Every row comes from one small tree of marks. The marks that hang from a mark follow it in brackets, in the order of their numbers. Every link used is in the known rows. Which tree was each row made from?
Known rows
q951[q585]: [ 17  -6 -27   0 -21   2   5  -1  -6  13 -10   3  -7 -10   4 -16   2  -4
 -14  -2  -6  12 -17   1  -6   7]
q585[q694[q233 q331] q889 q951]: [ -2  -3 -17 -11 -55  23  -4  -9  14   4  16   2  13 -14   1  19  -9 -34
  -3 -17 -13  23 -19   6 -33 -14]
q889[q471 q585[q643 q694] q860]: [ -9  -7 -15 -29 -58   1  27  -1  21   8 -17  -5 -16  35   2 -20 -21 -34
  -8   5 -15  31   3  -4  23  -1]
q643[q198 q585]: [  3  -7 -23  19 -32   9  15  -4  -9  32 -12   6 -16 -17  11  -8   6 -11
 -13   3  -5  -1   6  -7  -4 -12]
q889[q471 q585[q694] q860]: [ -8  -2 -11 -26 -43  -7  24   4  24  -2 -17 -11 -13  31  -2 -15 -22 -26
  -6   5 -15  22   7   2  19  -4]
q331[q694[q233 q585[q643[q198] q951]]]: [  1   4 -30  12 -20   1   1  -2  24  11   9   1   3 -15 -14  -7 -11 -33
 -13  -2 -16  23 -20   7 -24 -11]
q694[q585[q643 q951]]: [ -1 -12 -31   7 -35  10  -4 -12  13  21  14  14   1 -13   4 -12 -11 -29
  -7  -5   0  24  -5  -6 -11  23]
q331[q694[q585[q643[q198] q951]]]: [  7  -2 -24   9 -21   3   2  -7  17  15   2   7   1  -7  -8 -10  -7 -31
 -16  -4  -7  20 -14   8 -15  -9]
q471[q889[q585[q643[q198] q694 q951]]]: [  2 -15 -11  -5 -52  23  22 -18  10   8   5   3  -8   3  21 -14  -6 -32
  -5  -6 -20   7   5   0   8   3]
q198[q643[q585[q889[q860]]]]: [  1   0 -15  -2 -40  17   9  -3  -7  16   0   7  -5  -8  -8 -22   8 -30
 -10 -11   1   9   6 -11  -8  -9]
q198[q643[q585[q694 q951]]]: [ -1  -4 -19   4 -44  31   1  -7  -2  13   5  16  -7 -11  -6 -19  10 -32
 -10 -15  11   5  10  -8 -16  -3]
q198[q643[q585[q889]]]: [  1  -3 -17   2 -40  19   6  -5 -11  17   3  10  -5 -10  -4 -20  11 -29
 -10 -12   4   6   7 -11 -10  -6]
q471[q889]: [  3  -9  -4   2 -20   5  14 -11   4  -4   7  -8   0  -6  11 -19   3 -25
   1 -10 -21  -3  -1   6   3   2]
q643[q198 q585[q694 q889[q860] q951]]: [  0 -14 -17  -3 -69  26  19 -15   0  31  -7  12 -14 -14  19   6   1 -21
 -14  -6  -3  11   5  -2  -6 -20]
q951[q585[q643[q198]]]: [ 18 -12 -33   2 -40  10  10  -5 -11  31 -10  14 -12 -10  12 -20   3  -9
 -18  -2  -7  19 -17  -7  -2   4]
q331[q694[q233 q585[q643]]]: [ -2   4 -26  10 -13  -6  -1   1  24   9   7  -8   5 -10 -17 -12  -8 -34
 -12   0 -18  24 -23   9 -22 -10]
q331[q694[q585]]: [  4   2 -18   9  -4 -11  -1  -1  18   5   0  -7   5  -6 -14 -12  -5 -25
 -14  -2  -9  15 -14  14 -16 -10]
q643[q585[q694 q889[q471 q860] q951]]: [ -6 -13 -14 -18 -66  21  16 -16   5  10  -6   6 -14   0  13   2  -1 -28
  -6  -5  -5  17   2  -1   1 -11]
q643[q198 q585[q889[q471 q860] q951]]: [  3  -9 -22  -3 -59  15  24 -11  -4  25 -10  13 -20  -8  16   1  -5 -19
  -9   0 -11  11   7  -8   4 -18]
q198[q643[q585[q694[q233] q889 q951]]]: [ -4  -4 -20  -2 -54  31   3  -8  -1  13  10  14  -5 -14  -3 -12   8 -35
  -9 -17   5  10   6  -9 -19  -7]
q198[q643[q585[q694 q889[q471] q951]]]: [ -4  -7 -18  -6 -58  29   6 -10  -4  11   8  18 -10  -6   2 -14   8 -35
  -9 -16   8  10  11 -10  -9  -8]
q694[q331 q585[q643 q889]]: [ -3  -2 -29   8 -34  -6  -7  -4   6  23  16   2   7 -13  -3  -3 -14 -33
  -7   7 -19  30 -15 -13 -20   0]
q198[q643[q585[q694 q889 q951]]]: [ -1  -7 -17  -3 -55  32   3 -11  -5  15   7  17  -6 -11   0 -14  10 -34
 -11 -18   9   9   9  -9 -15  -7]
q471[q889[q585 q860]]: [  3  -2  -3 -10 -24   1  26  -7  15  -3  -5 -17  -4   8   4 -23 -12 -26
   1   2 -30   5   2   4  13   0]
q471[q889[q585[q643] q860]]: [  2  -5  -6 -12 -35   6  28 -10  13   4  -6 -13  -5  10   7 -26 -11 -31
  -1   2 -30  12   0  -1  16   2]
q860[q889[q471 q585[q643[q198] q694]]]: [  6  -8 -13  -7 -47  -3   8   5   6  14 -13   1 -10  26  19  -5  -8 -20
 -22  -1  -2  26   6 -13   4   5]
q951[q585[q889[q471 q860]]]: [ 13  -8 -23 -20 -43  -3  15  -3  -3  10 -11   1 -11   2  10 -13  -5  -9
 -11  -2 -14  23 -16   0   5  -2]

Which tree is each row?
[ -3  -2 -28  19 -47  22   6  -5   5  25   0  10 -13 -26   5   7  -2 -22
 -10   2 -10   5  -1  -6 -23 -20] | q643[q198 q585[q694[q233 q331] q951]]
[  6 -11 -14  -2 -41  19  23 -16   7   8   2   2  -8   2  18 -17  -8 -29
  -2  -3 -23   6   4  -3   9   6] | q471[q889[q585[q643[q198] q951]]]
[ -7  -1 -20   7 -39  22   1  -1   0  13   6   8  -6 -13  -9 -21  10 -33
 -10 -12   4   5   6  -8 -17  -7] | q198[q643[q585[q694[q233]]]]
[  5  -2  -6 -11 -28   9  25 -10  17  -5  -3 -11  -4   6   4 -18 -15 -27
   2   0 -28   7   3   4  11   3] | q471[q889[q585[q951] q860]]
[  3 -13 -21 -10 -52  27  11 -12  11  18  -7   8  -3  12   8  -6 -11 -29
 -12  -6   0  23  -1  -2  -1  12] | q889[q585[q643 q694 q951]]
[ -1   3 -14 -22 -28 -13  26   7  19  -2 -21 -13 -13  30  -7 -19 -25 -22
  -3   9 -20  21   5  -2  22   0] | q889[q471 q585 q860]
[ -6 -15 -23 -13 -61   7  22  -4   9  17  -9   8 -20  26  17 -12 -13 -29
 -13   1  -8  21   9  -8  18   0] | q889[q471 q585[q643[q198] q694]]
[ -6   2 -27   7 -25 -17  -7   2  11   8  17  -2   2 -10  -5   0 -19 -27
  -3   9 -21  22  -8  -8 -16  -4] | q694[q331 q585[q889[q471]]]
[  1   1 -37  21 -29   5 -10  -3  11  25  16  15   1 -20  -7  -4 -19 -31
  -7   7 -14  24 -10 -14 -25   3] | q694[q331 q585[q643[q198] q951]]
[ -2 -10 -13 -20 -63  19   2 -13   8  -2  11  11   2   3  10  15  -9 -34
  -4 -16  -7  22  -7   4 -13 -14] | q585[q694[q331] q889[q471] q951]
[  8  -7 -14 -12 -49   4   5   1   9   7 -11   4  -8  27  17  -2 -11 -23
 -19  -3   0  29   4 -13   2  11] | q860[q889[q471 q585[q643 q694 q951]]]
[  3  -4  -7 -21 -55  21   3 -11  14   6   4   2  11  -3  -1  12 -11 -33
  -5 -16  -9  26 -14   8 -20 -17] | q585[q694[q331] q889[q860] q951]
[  6 -11 -12  -5 -39  18  21 -17   8   3   3  -1  -6   4  15 -17  -8 -31
   0  -3 -23   8   2  -2  10   9] | q471[q889[q585[q643 q951]]]
[ -2  -6  -1 -13 -35   5  24  -8  19  -3  -3 -17  -4   8   7 -19 -10 -29
  -1  -1 -26   7   4   7  11  -2] | q471[q889[q585[q694] q860]]
[ 14 -16 -32 -13 -61   8  17  -9 -13  28  -7  16 -17  -1  23 -13   0 -13
 -17  -4 -11  26 -15 -10   6  -2] | q951[q585[q643[q198] q889[q471]]]
[ 10   0 -11  -5 -24 -14   6  10   6   2 -16  -8  -6  25  10  -5 -11 -13
 -17   2  -6  20   5 -10   3   9] | q860[q889[q471 q585]]
[ -4  -9 -26  14 -52  25  10  -8   5  27  -1  12 -15 -24  12   4   2 -20
 -12  -4  -4   5   3  -3 -16 -14] | q643[q198 q585[q694[q233] q951]]
[  9   0 -19 -17 -37  15  20  -4  16  17 -19  -2  -2  17  -8 -17 -22 -28
  -7   3 -12  29  -6  -4   7   9] | q889[q585[q643 q951] q860]
[ 11 -21 -27 -13 -70  18  12 -13 -10  34  -4  15 -11  -7  26  -8   6 -15
 -22 -10  -4  26 -17  -4  -4  -4] | q951[q585[q643[q198] q694 q889]]
[  6 -21 -26 -22 -72  14  12 -13  -6  20  -3  13 -14   4  24 -11   3 -20
 -17  -8  -6  30 -17  -4   4   0] | q951[q585[q643 q694 q889[q471]]]
[ -8  -3 -12  -8 -46   7  -2  -2  10   8  12 -10  13 -11   0  12  -4 -31
  -7 -12 -17  21 -20   6 -27 -19] | q585[q694[q233 q331] q889]
[  7 -12 -25 -13 -51   9   5  -5   1  14   0   0  -4 -13  14  -2   2 -12
 -15  -9  -9  22 -22   5 -14  -3] | q951[q585[q694[q233] q889]]
[ 13  -1 -13  -7 -28  -6   5   6   8   0 -14  -2  -6  23  11  -1 -13 -14
 -15   0  -4  21   6 -11   1  11] | q860[q889[q471 q585[q951]]]
[ 18   1 -12   0 -20   0   0   5   6   9 -15  -5   3  13   7   0  -9 -11
 -18  -2  -1  19   0  -7 -10  13] | q860[q889[q585[q951]]]
[ -5 -19  -6 -29 -75  21  14 -17   5  27  -2   1   6   8  15  -8   1 -38
 -14 -19  -3  35 -14   3   0  -9] | q585[q643 q694 q889[q860]]
[ 12 -12 -26   4 -45  29   9 -14  -3  30  -1  24  -2  -8  10  -9  -3 -27
 -11 -16   0  18  -7  -6  -7   6] | q585[q643[q198] q951]
[-14   1 -10 -23 -54  -2   8   2  20  -1   7 -13   4   3  -3   6 -14 -37
  -2  -7 -25  28 -16   5 -13 -26] | q585[q694[q233 q331] q889[q471 q860]]
[  2 -15 -17 -17 -76  37   1 -21   2  21  10  17   8  -2  13   9  -4 -43
  -9 -18  -4  33 -18  -3 -19  -9] | q585[q643 q694[q331] q889 q951]
[  0  -2 -27  -4 -47  23   6  -4  17  15  -1   3   0   5  -3  -1 -18 -34
  -8   1 -13  26 -10  -6 -14   4] | q889[q585[q643 q694[q233 q331] q951]]
[  1  -1 -19  -7 -48  22  10  -7  -4  10   2  14 -10  -4  -5 -19   3 -33
  -7 -12   1  11   9 -12  -6  -7] | q198[q643[q585[q889[q471 q860] q951]]]
[  3  -6  -8  -8 -37   7  30 -10  11   9  -6 -10  -7   7  10 -25 -11 -30
  -3   2 -30  10   2  -2  16  -1] | q471[q889[q585[q643[q198]] q860]]
[ -3   3 -20   3 -32  21 -10  -1  20   0  12   2  10 -16 -11   9  -9 -32
  -2 -13 -10  16 -17   7 -35  -7] | q585[q694[q233 q331] q951]
[ -2  -4  -6 -13 -39  13  22 -10  25  -7   2 -13  -3   3   4 -14 -15 -32
   2  -2 -29   9   0   7   4   0] | q471[q889[q585[q694[q233] q951] q860]]
[  0  -6  -7 -25 -40  -6  18  -4   4   4  -6  -7   0  12   6  -7  -8 -24
  -4 -10 -14  21  -6   4   9  -9] | q585[q889[q471 q860]]
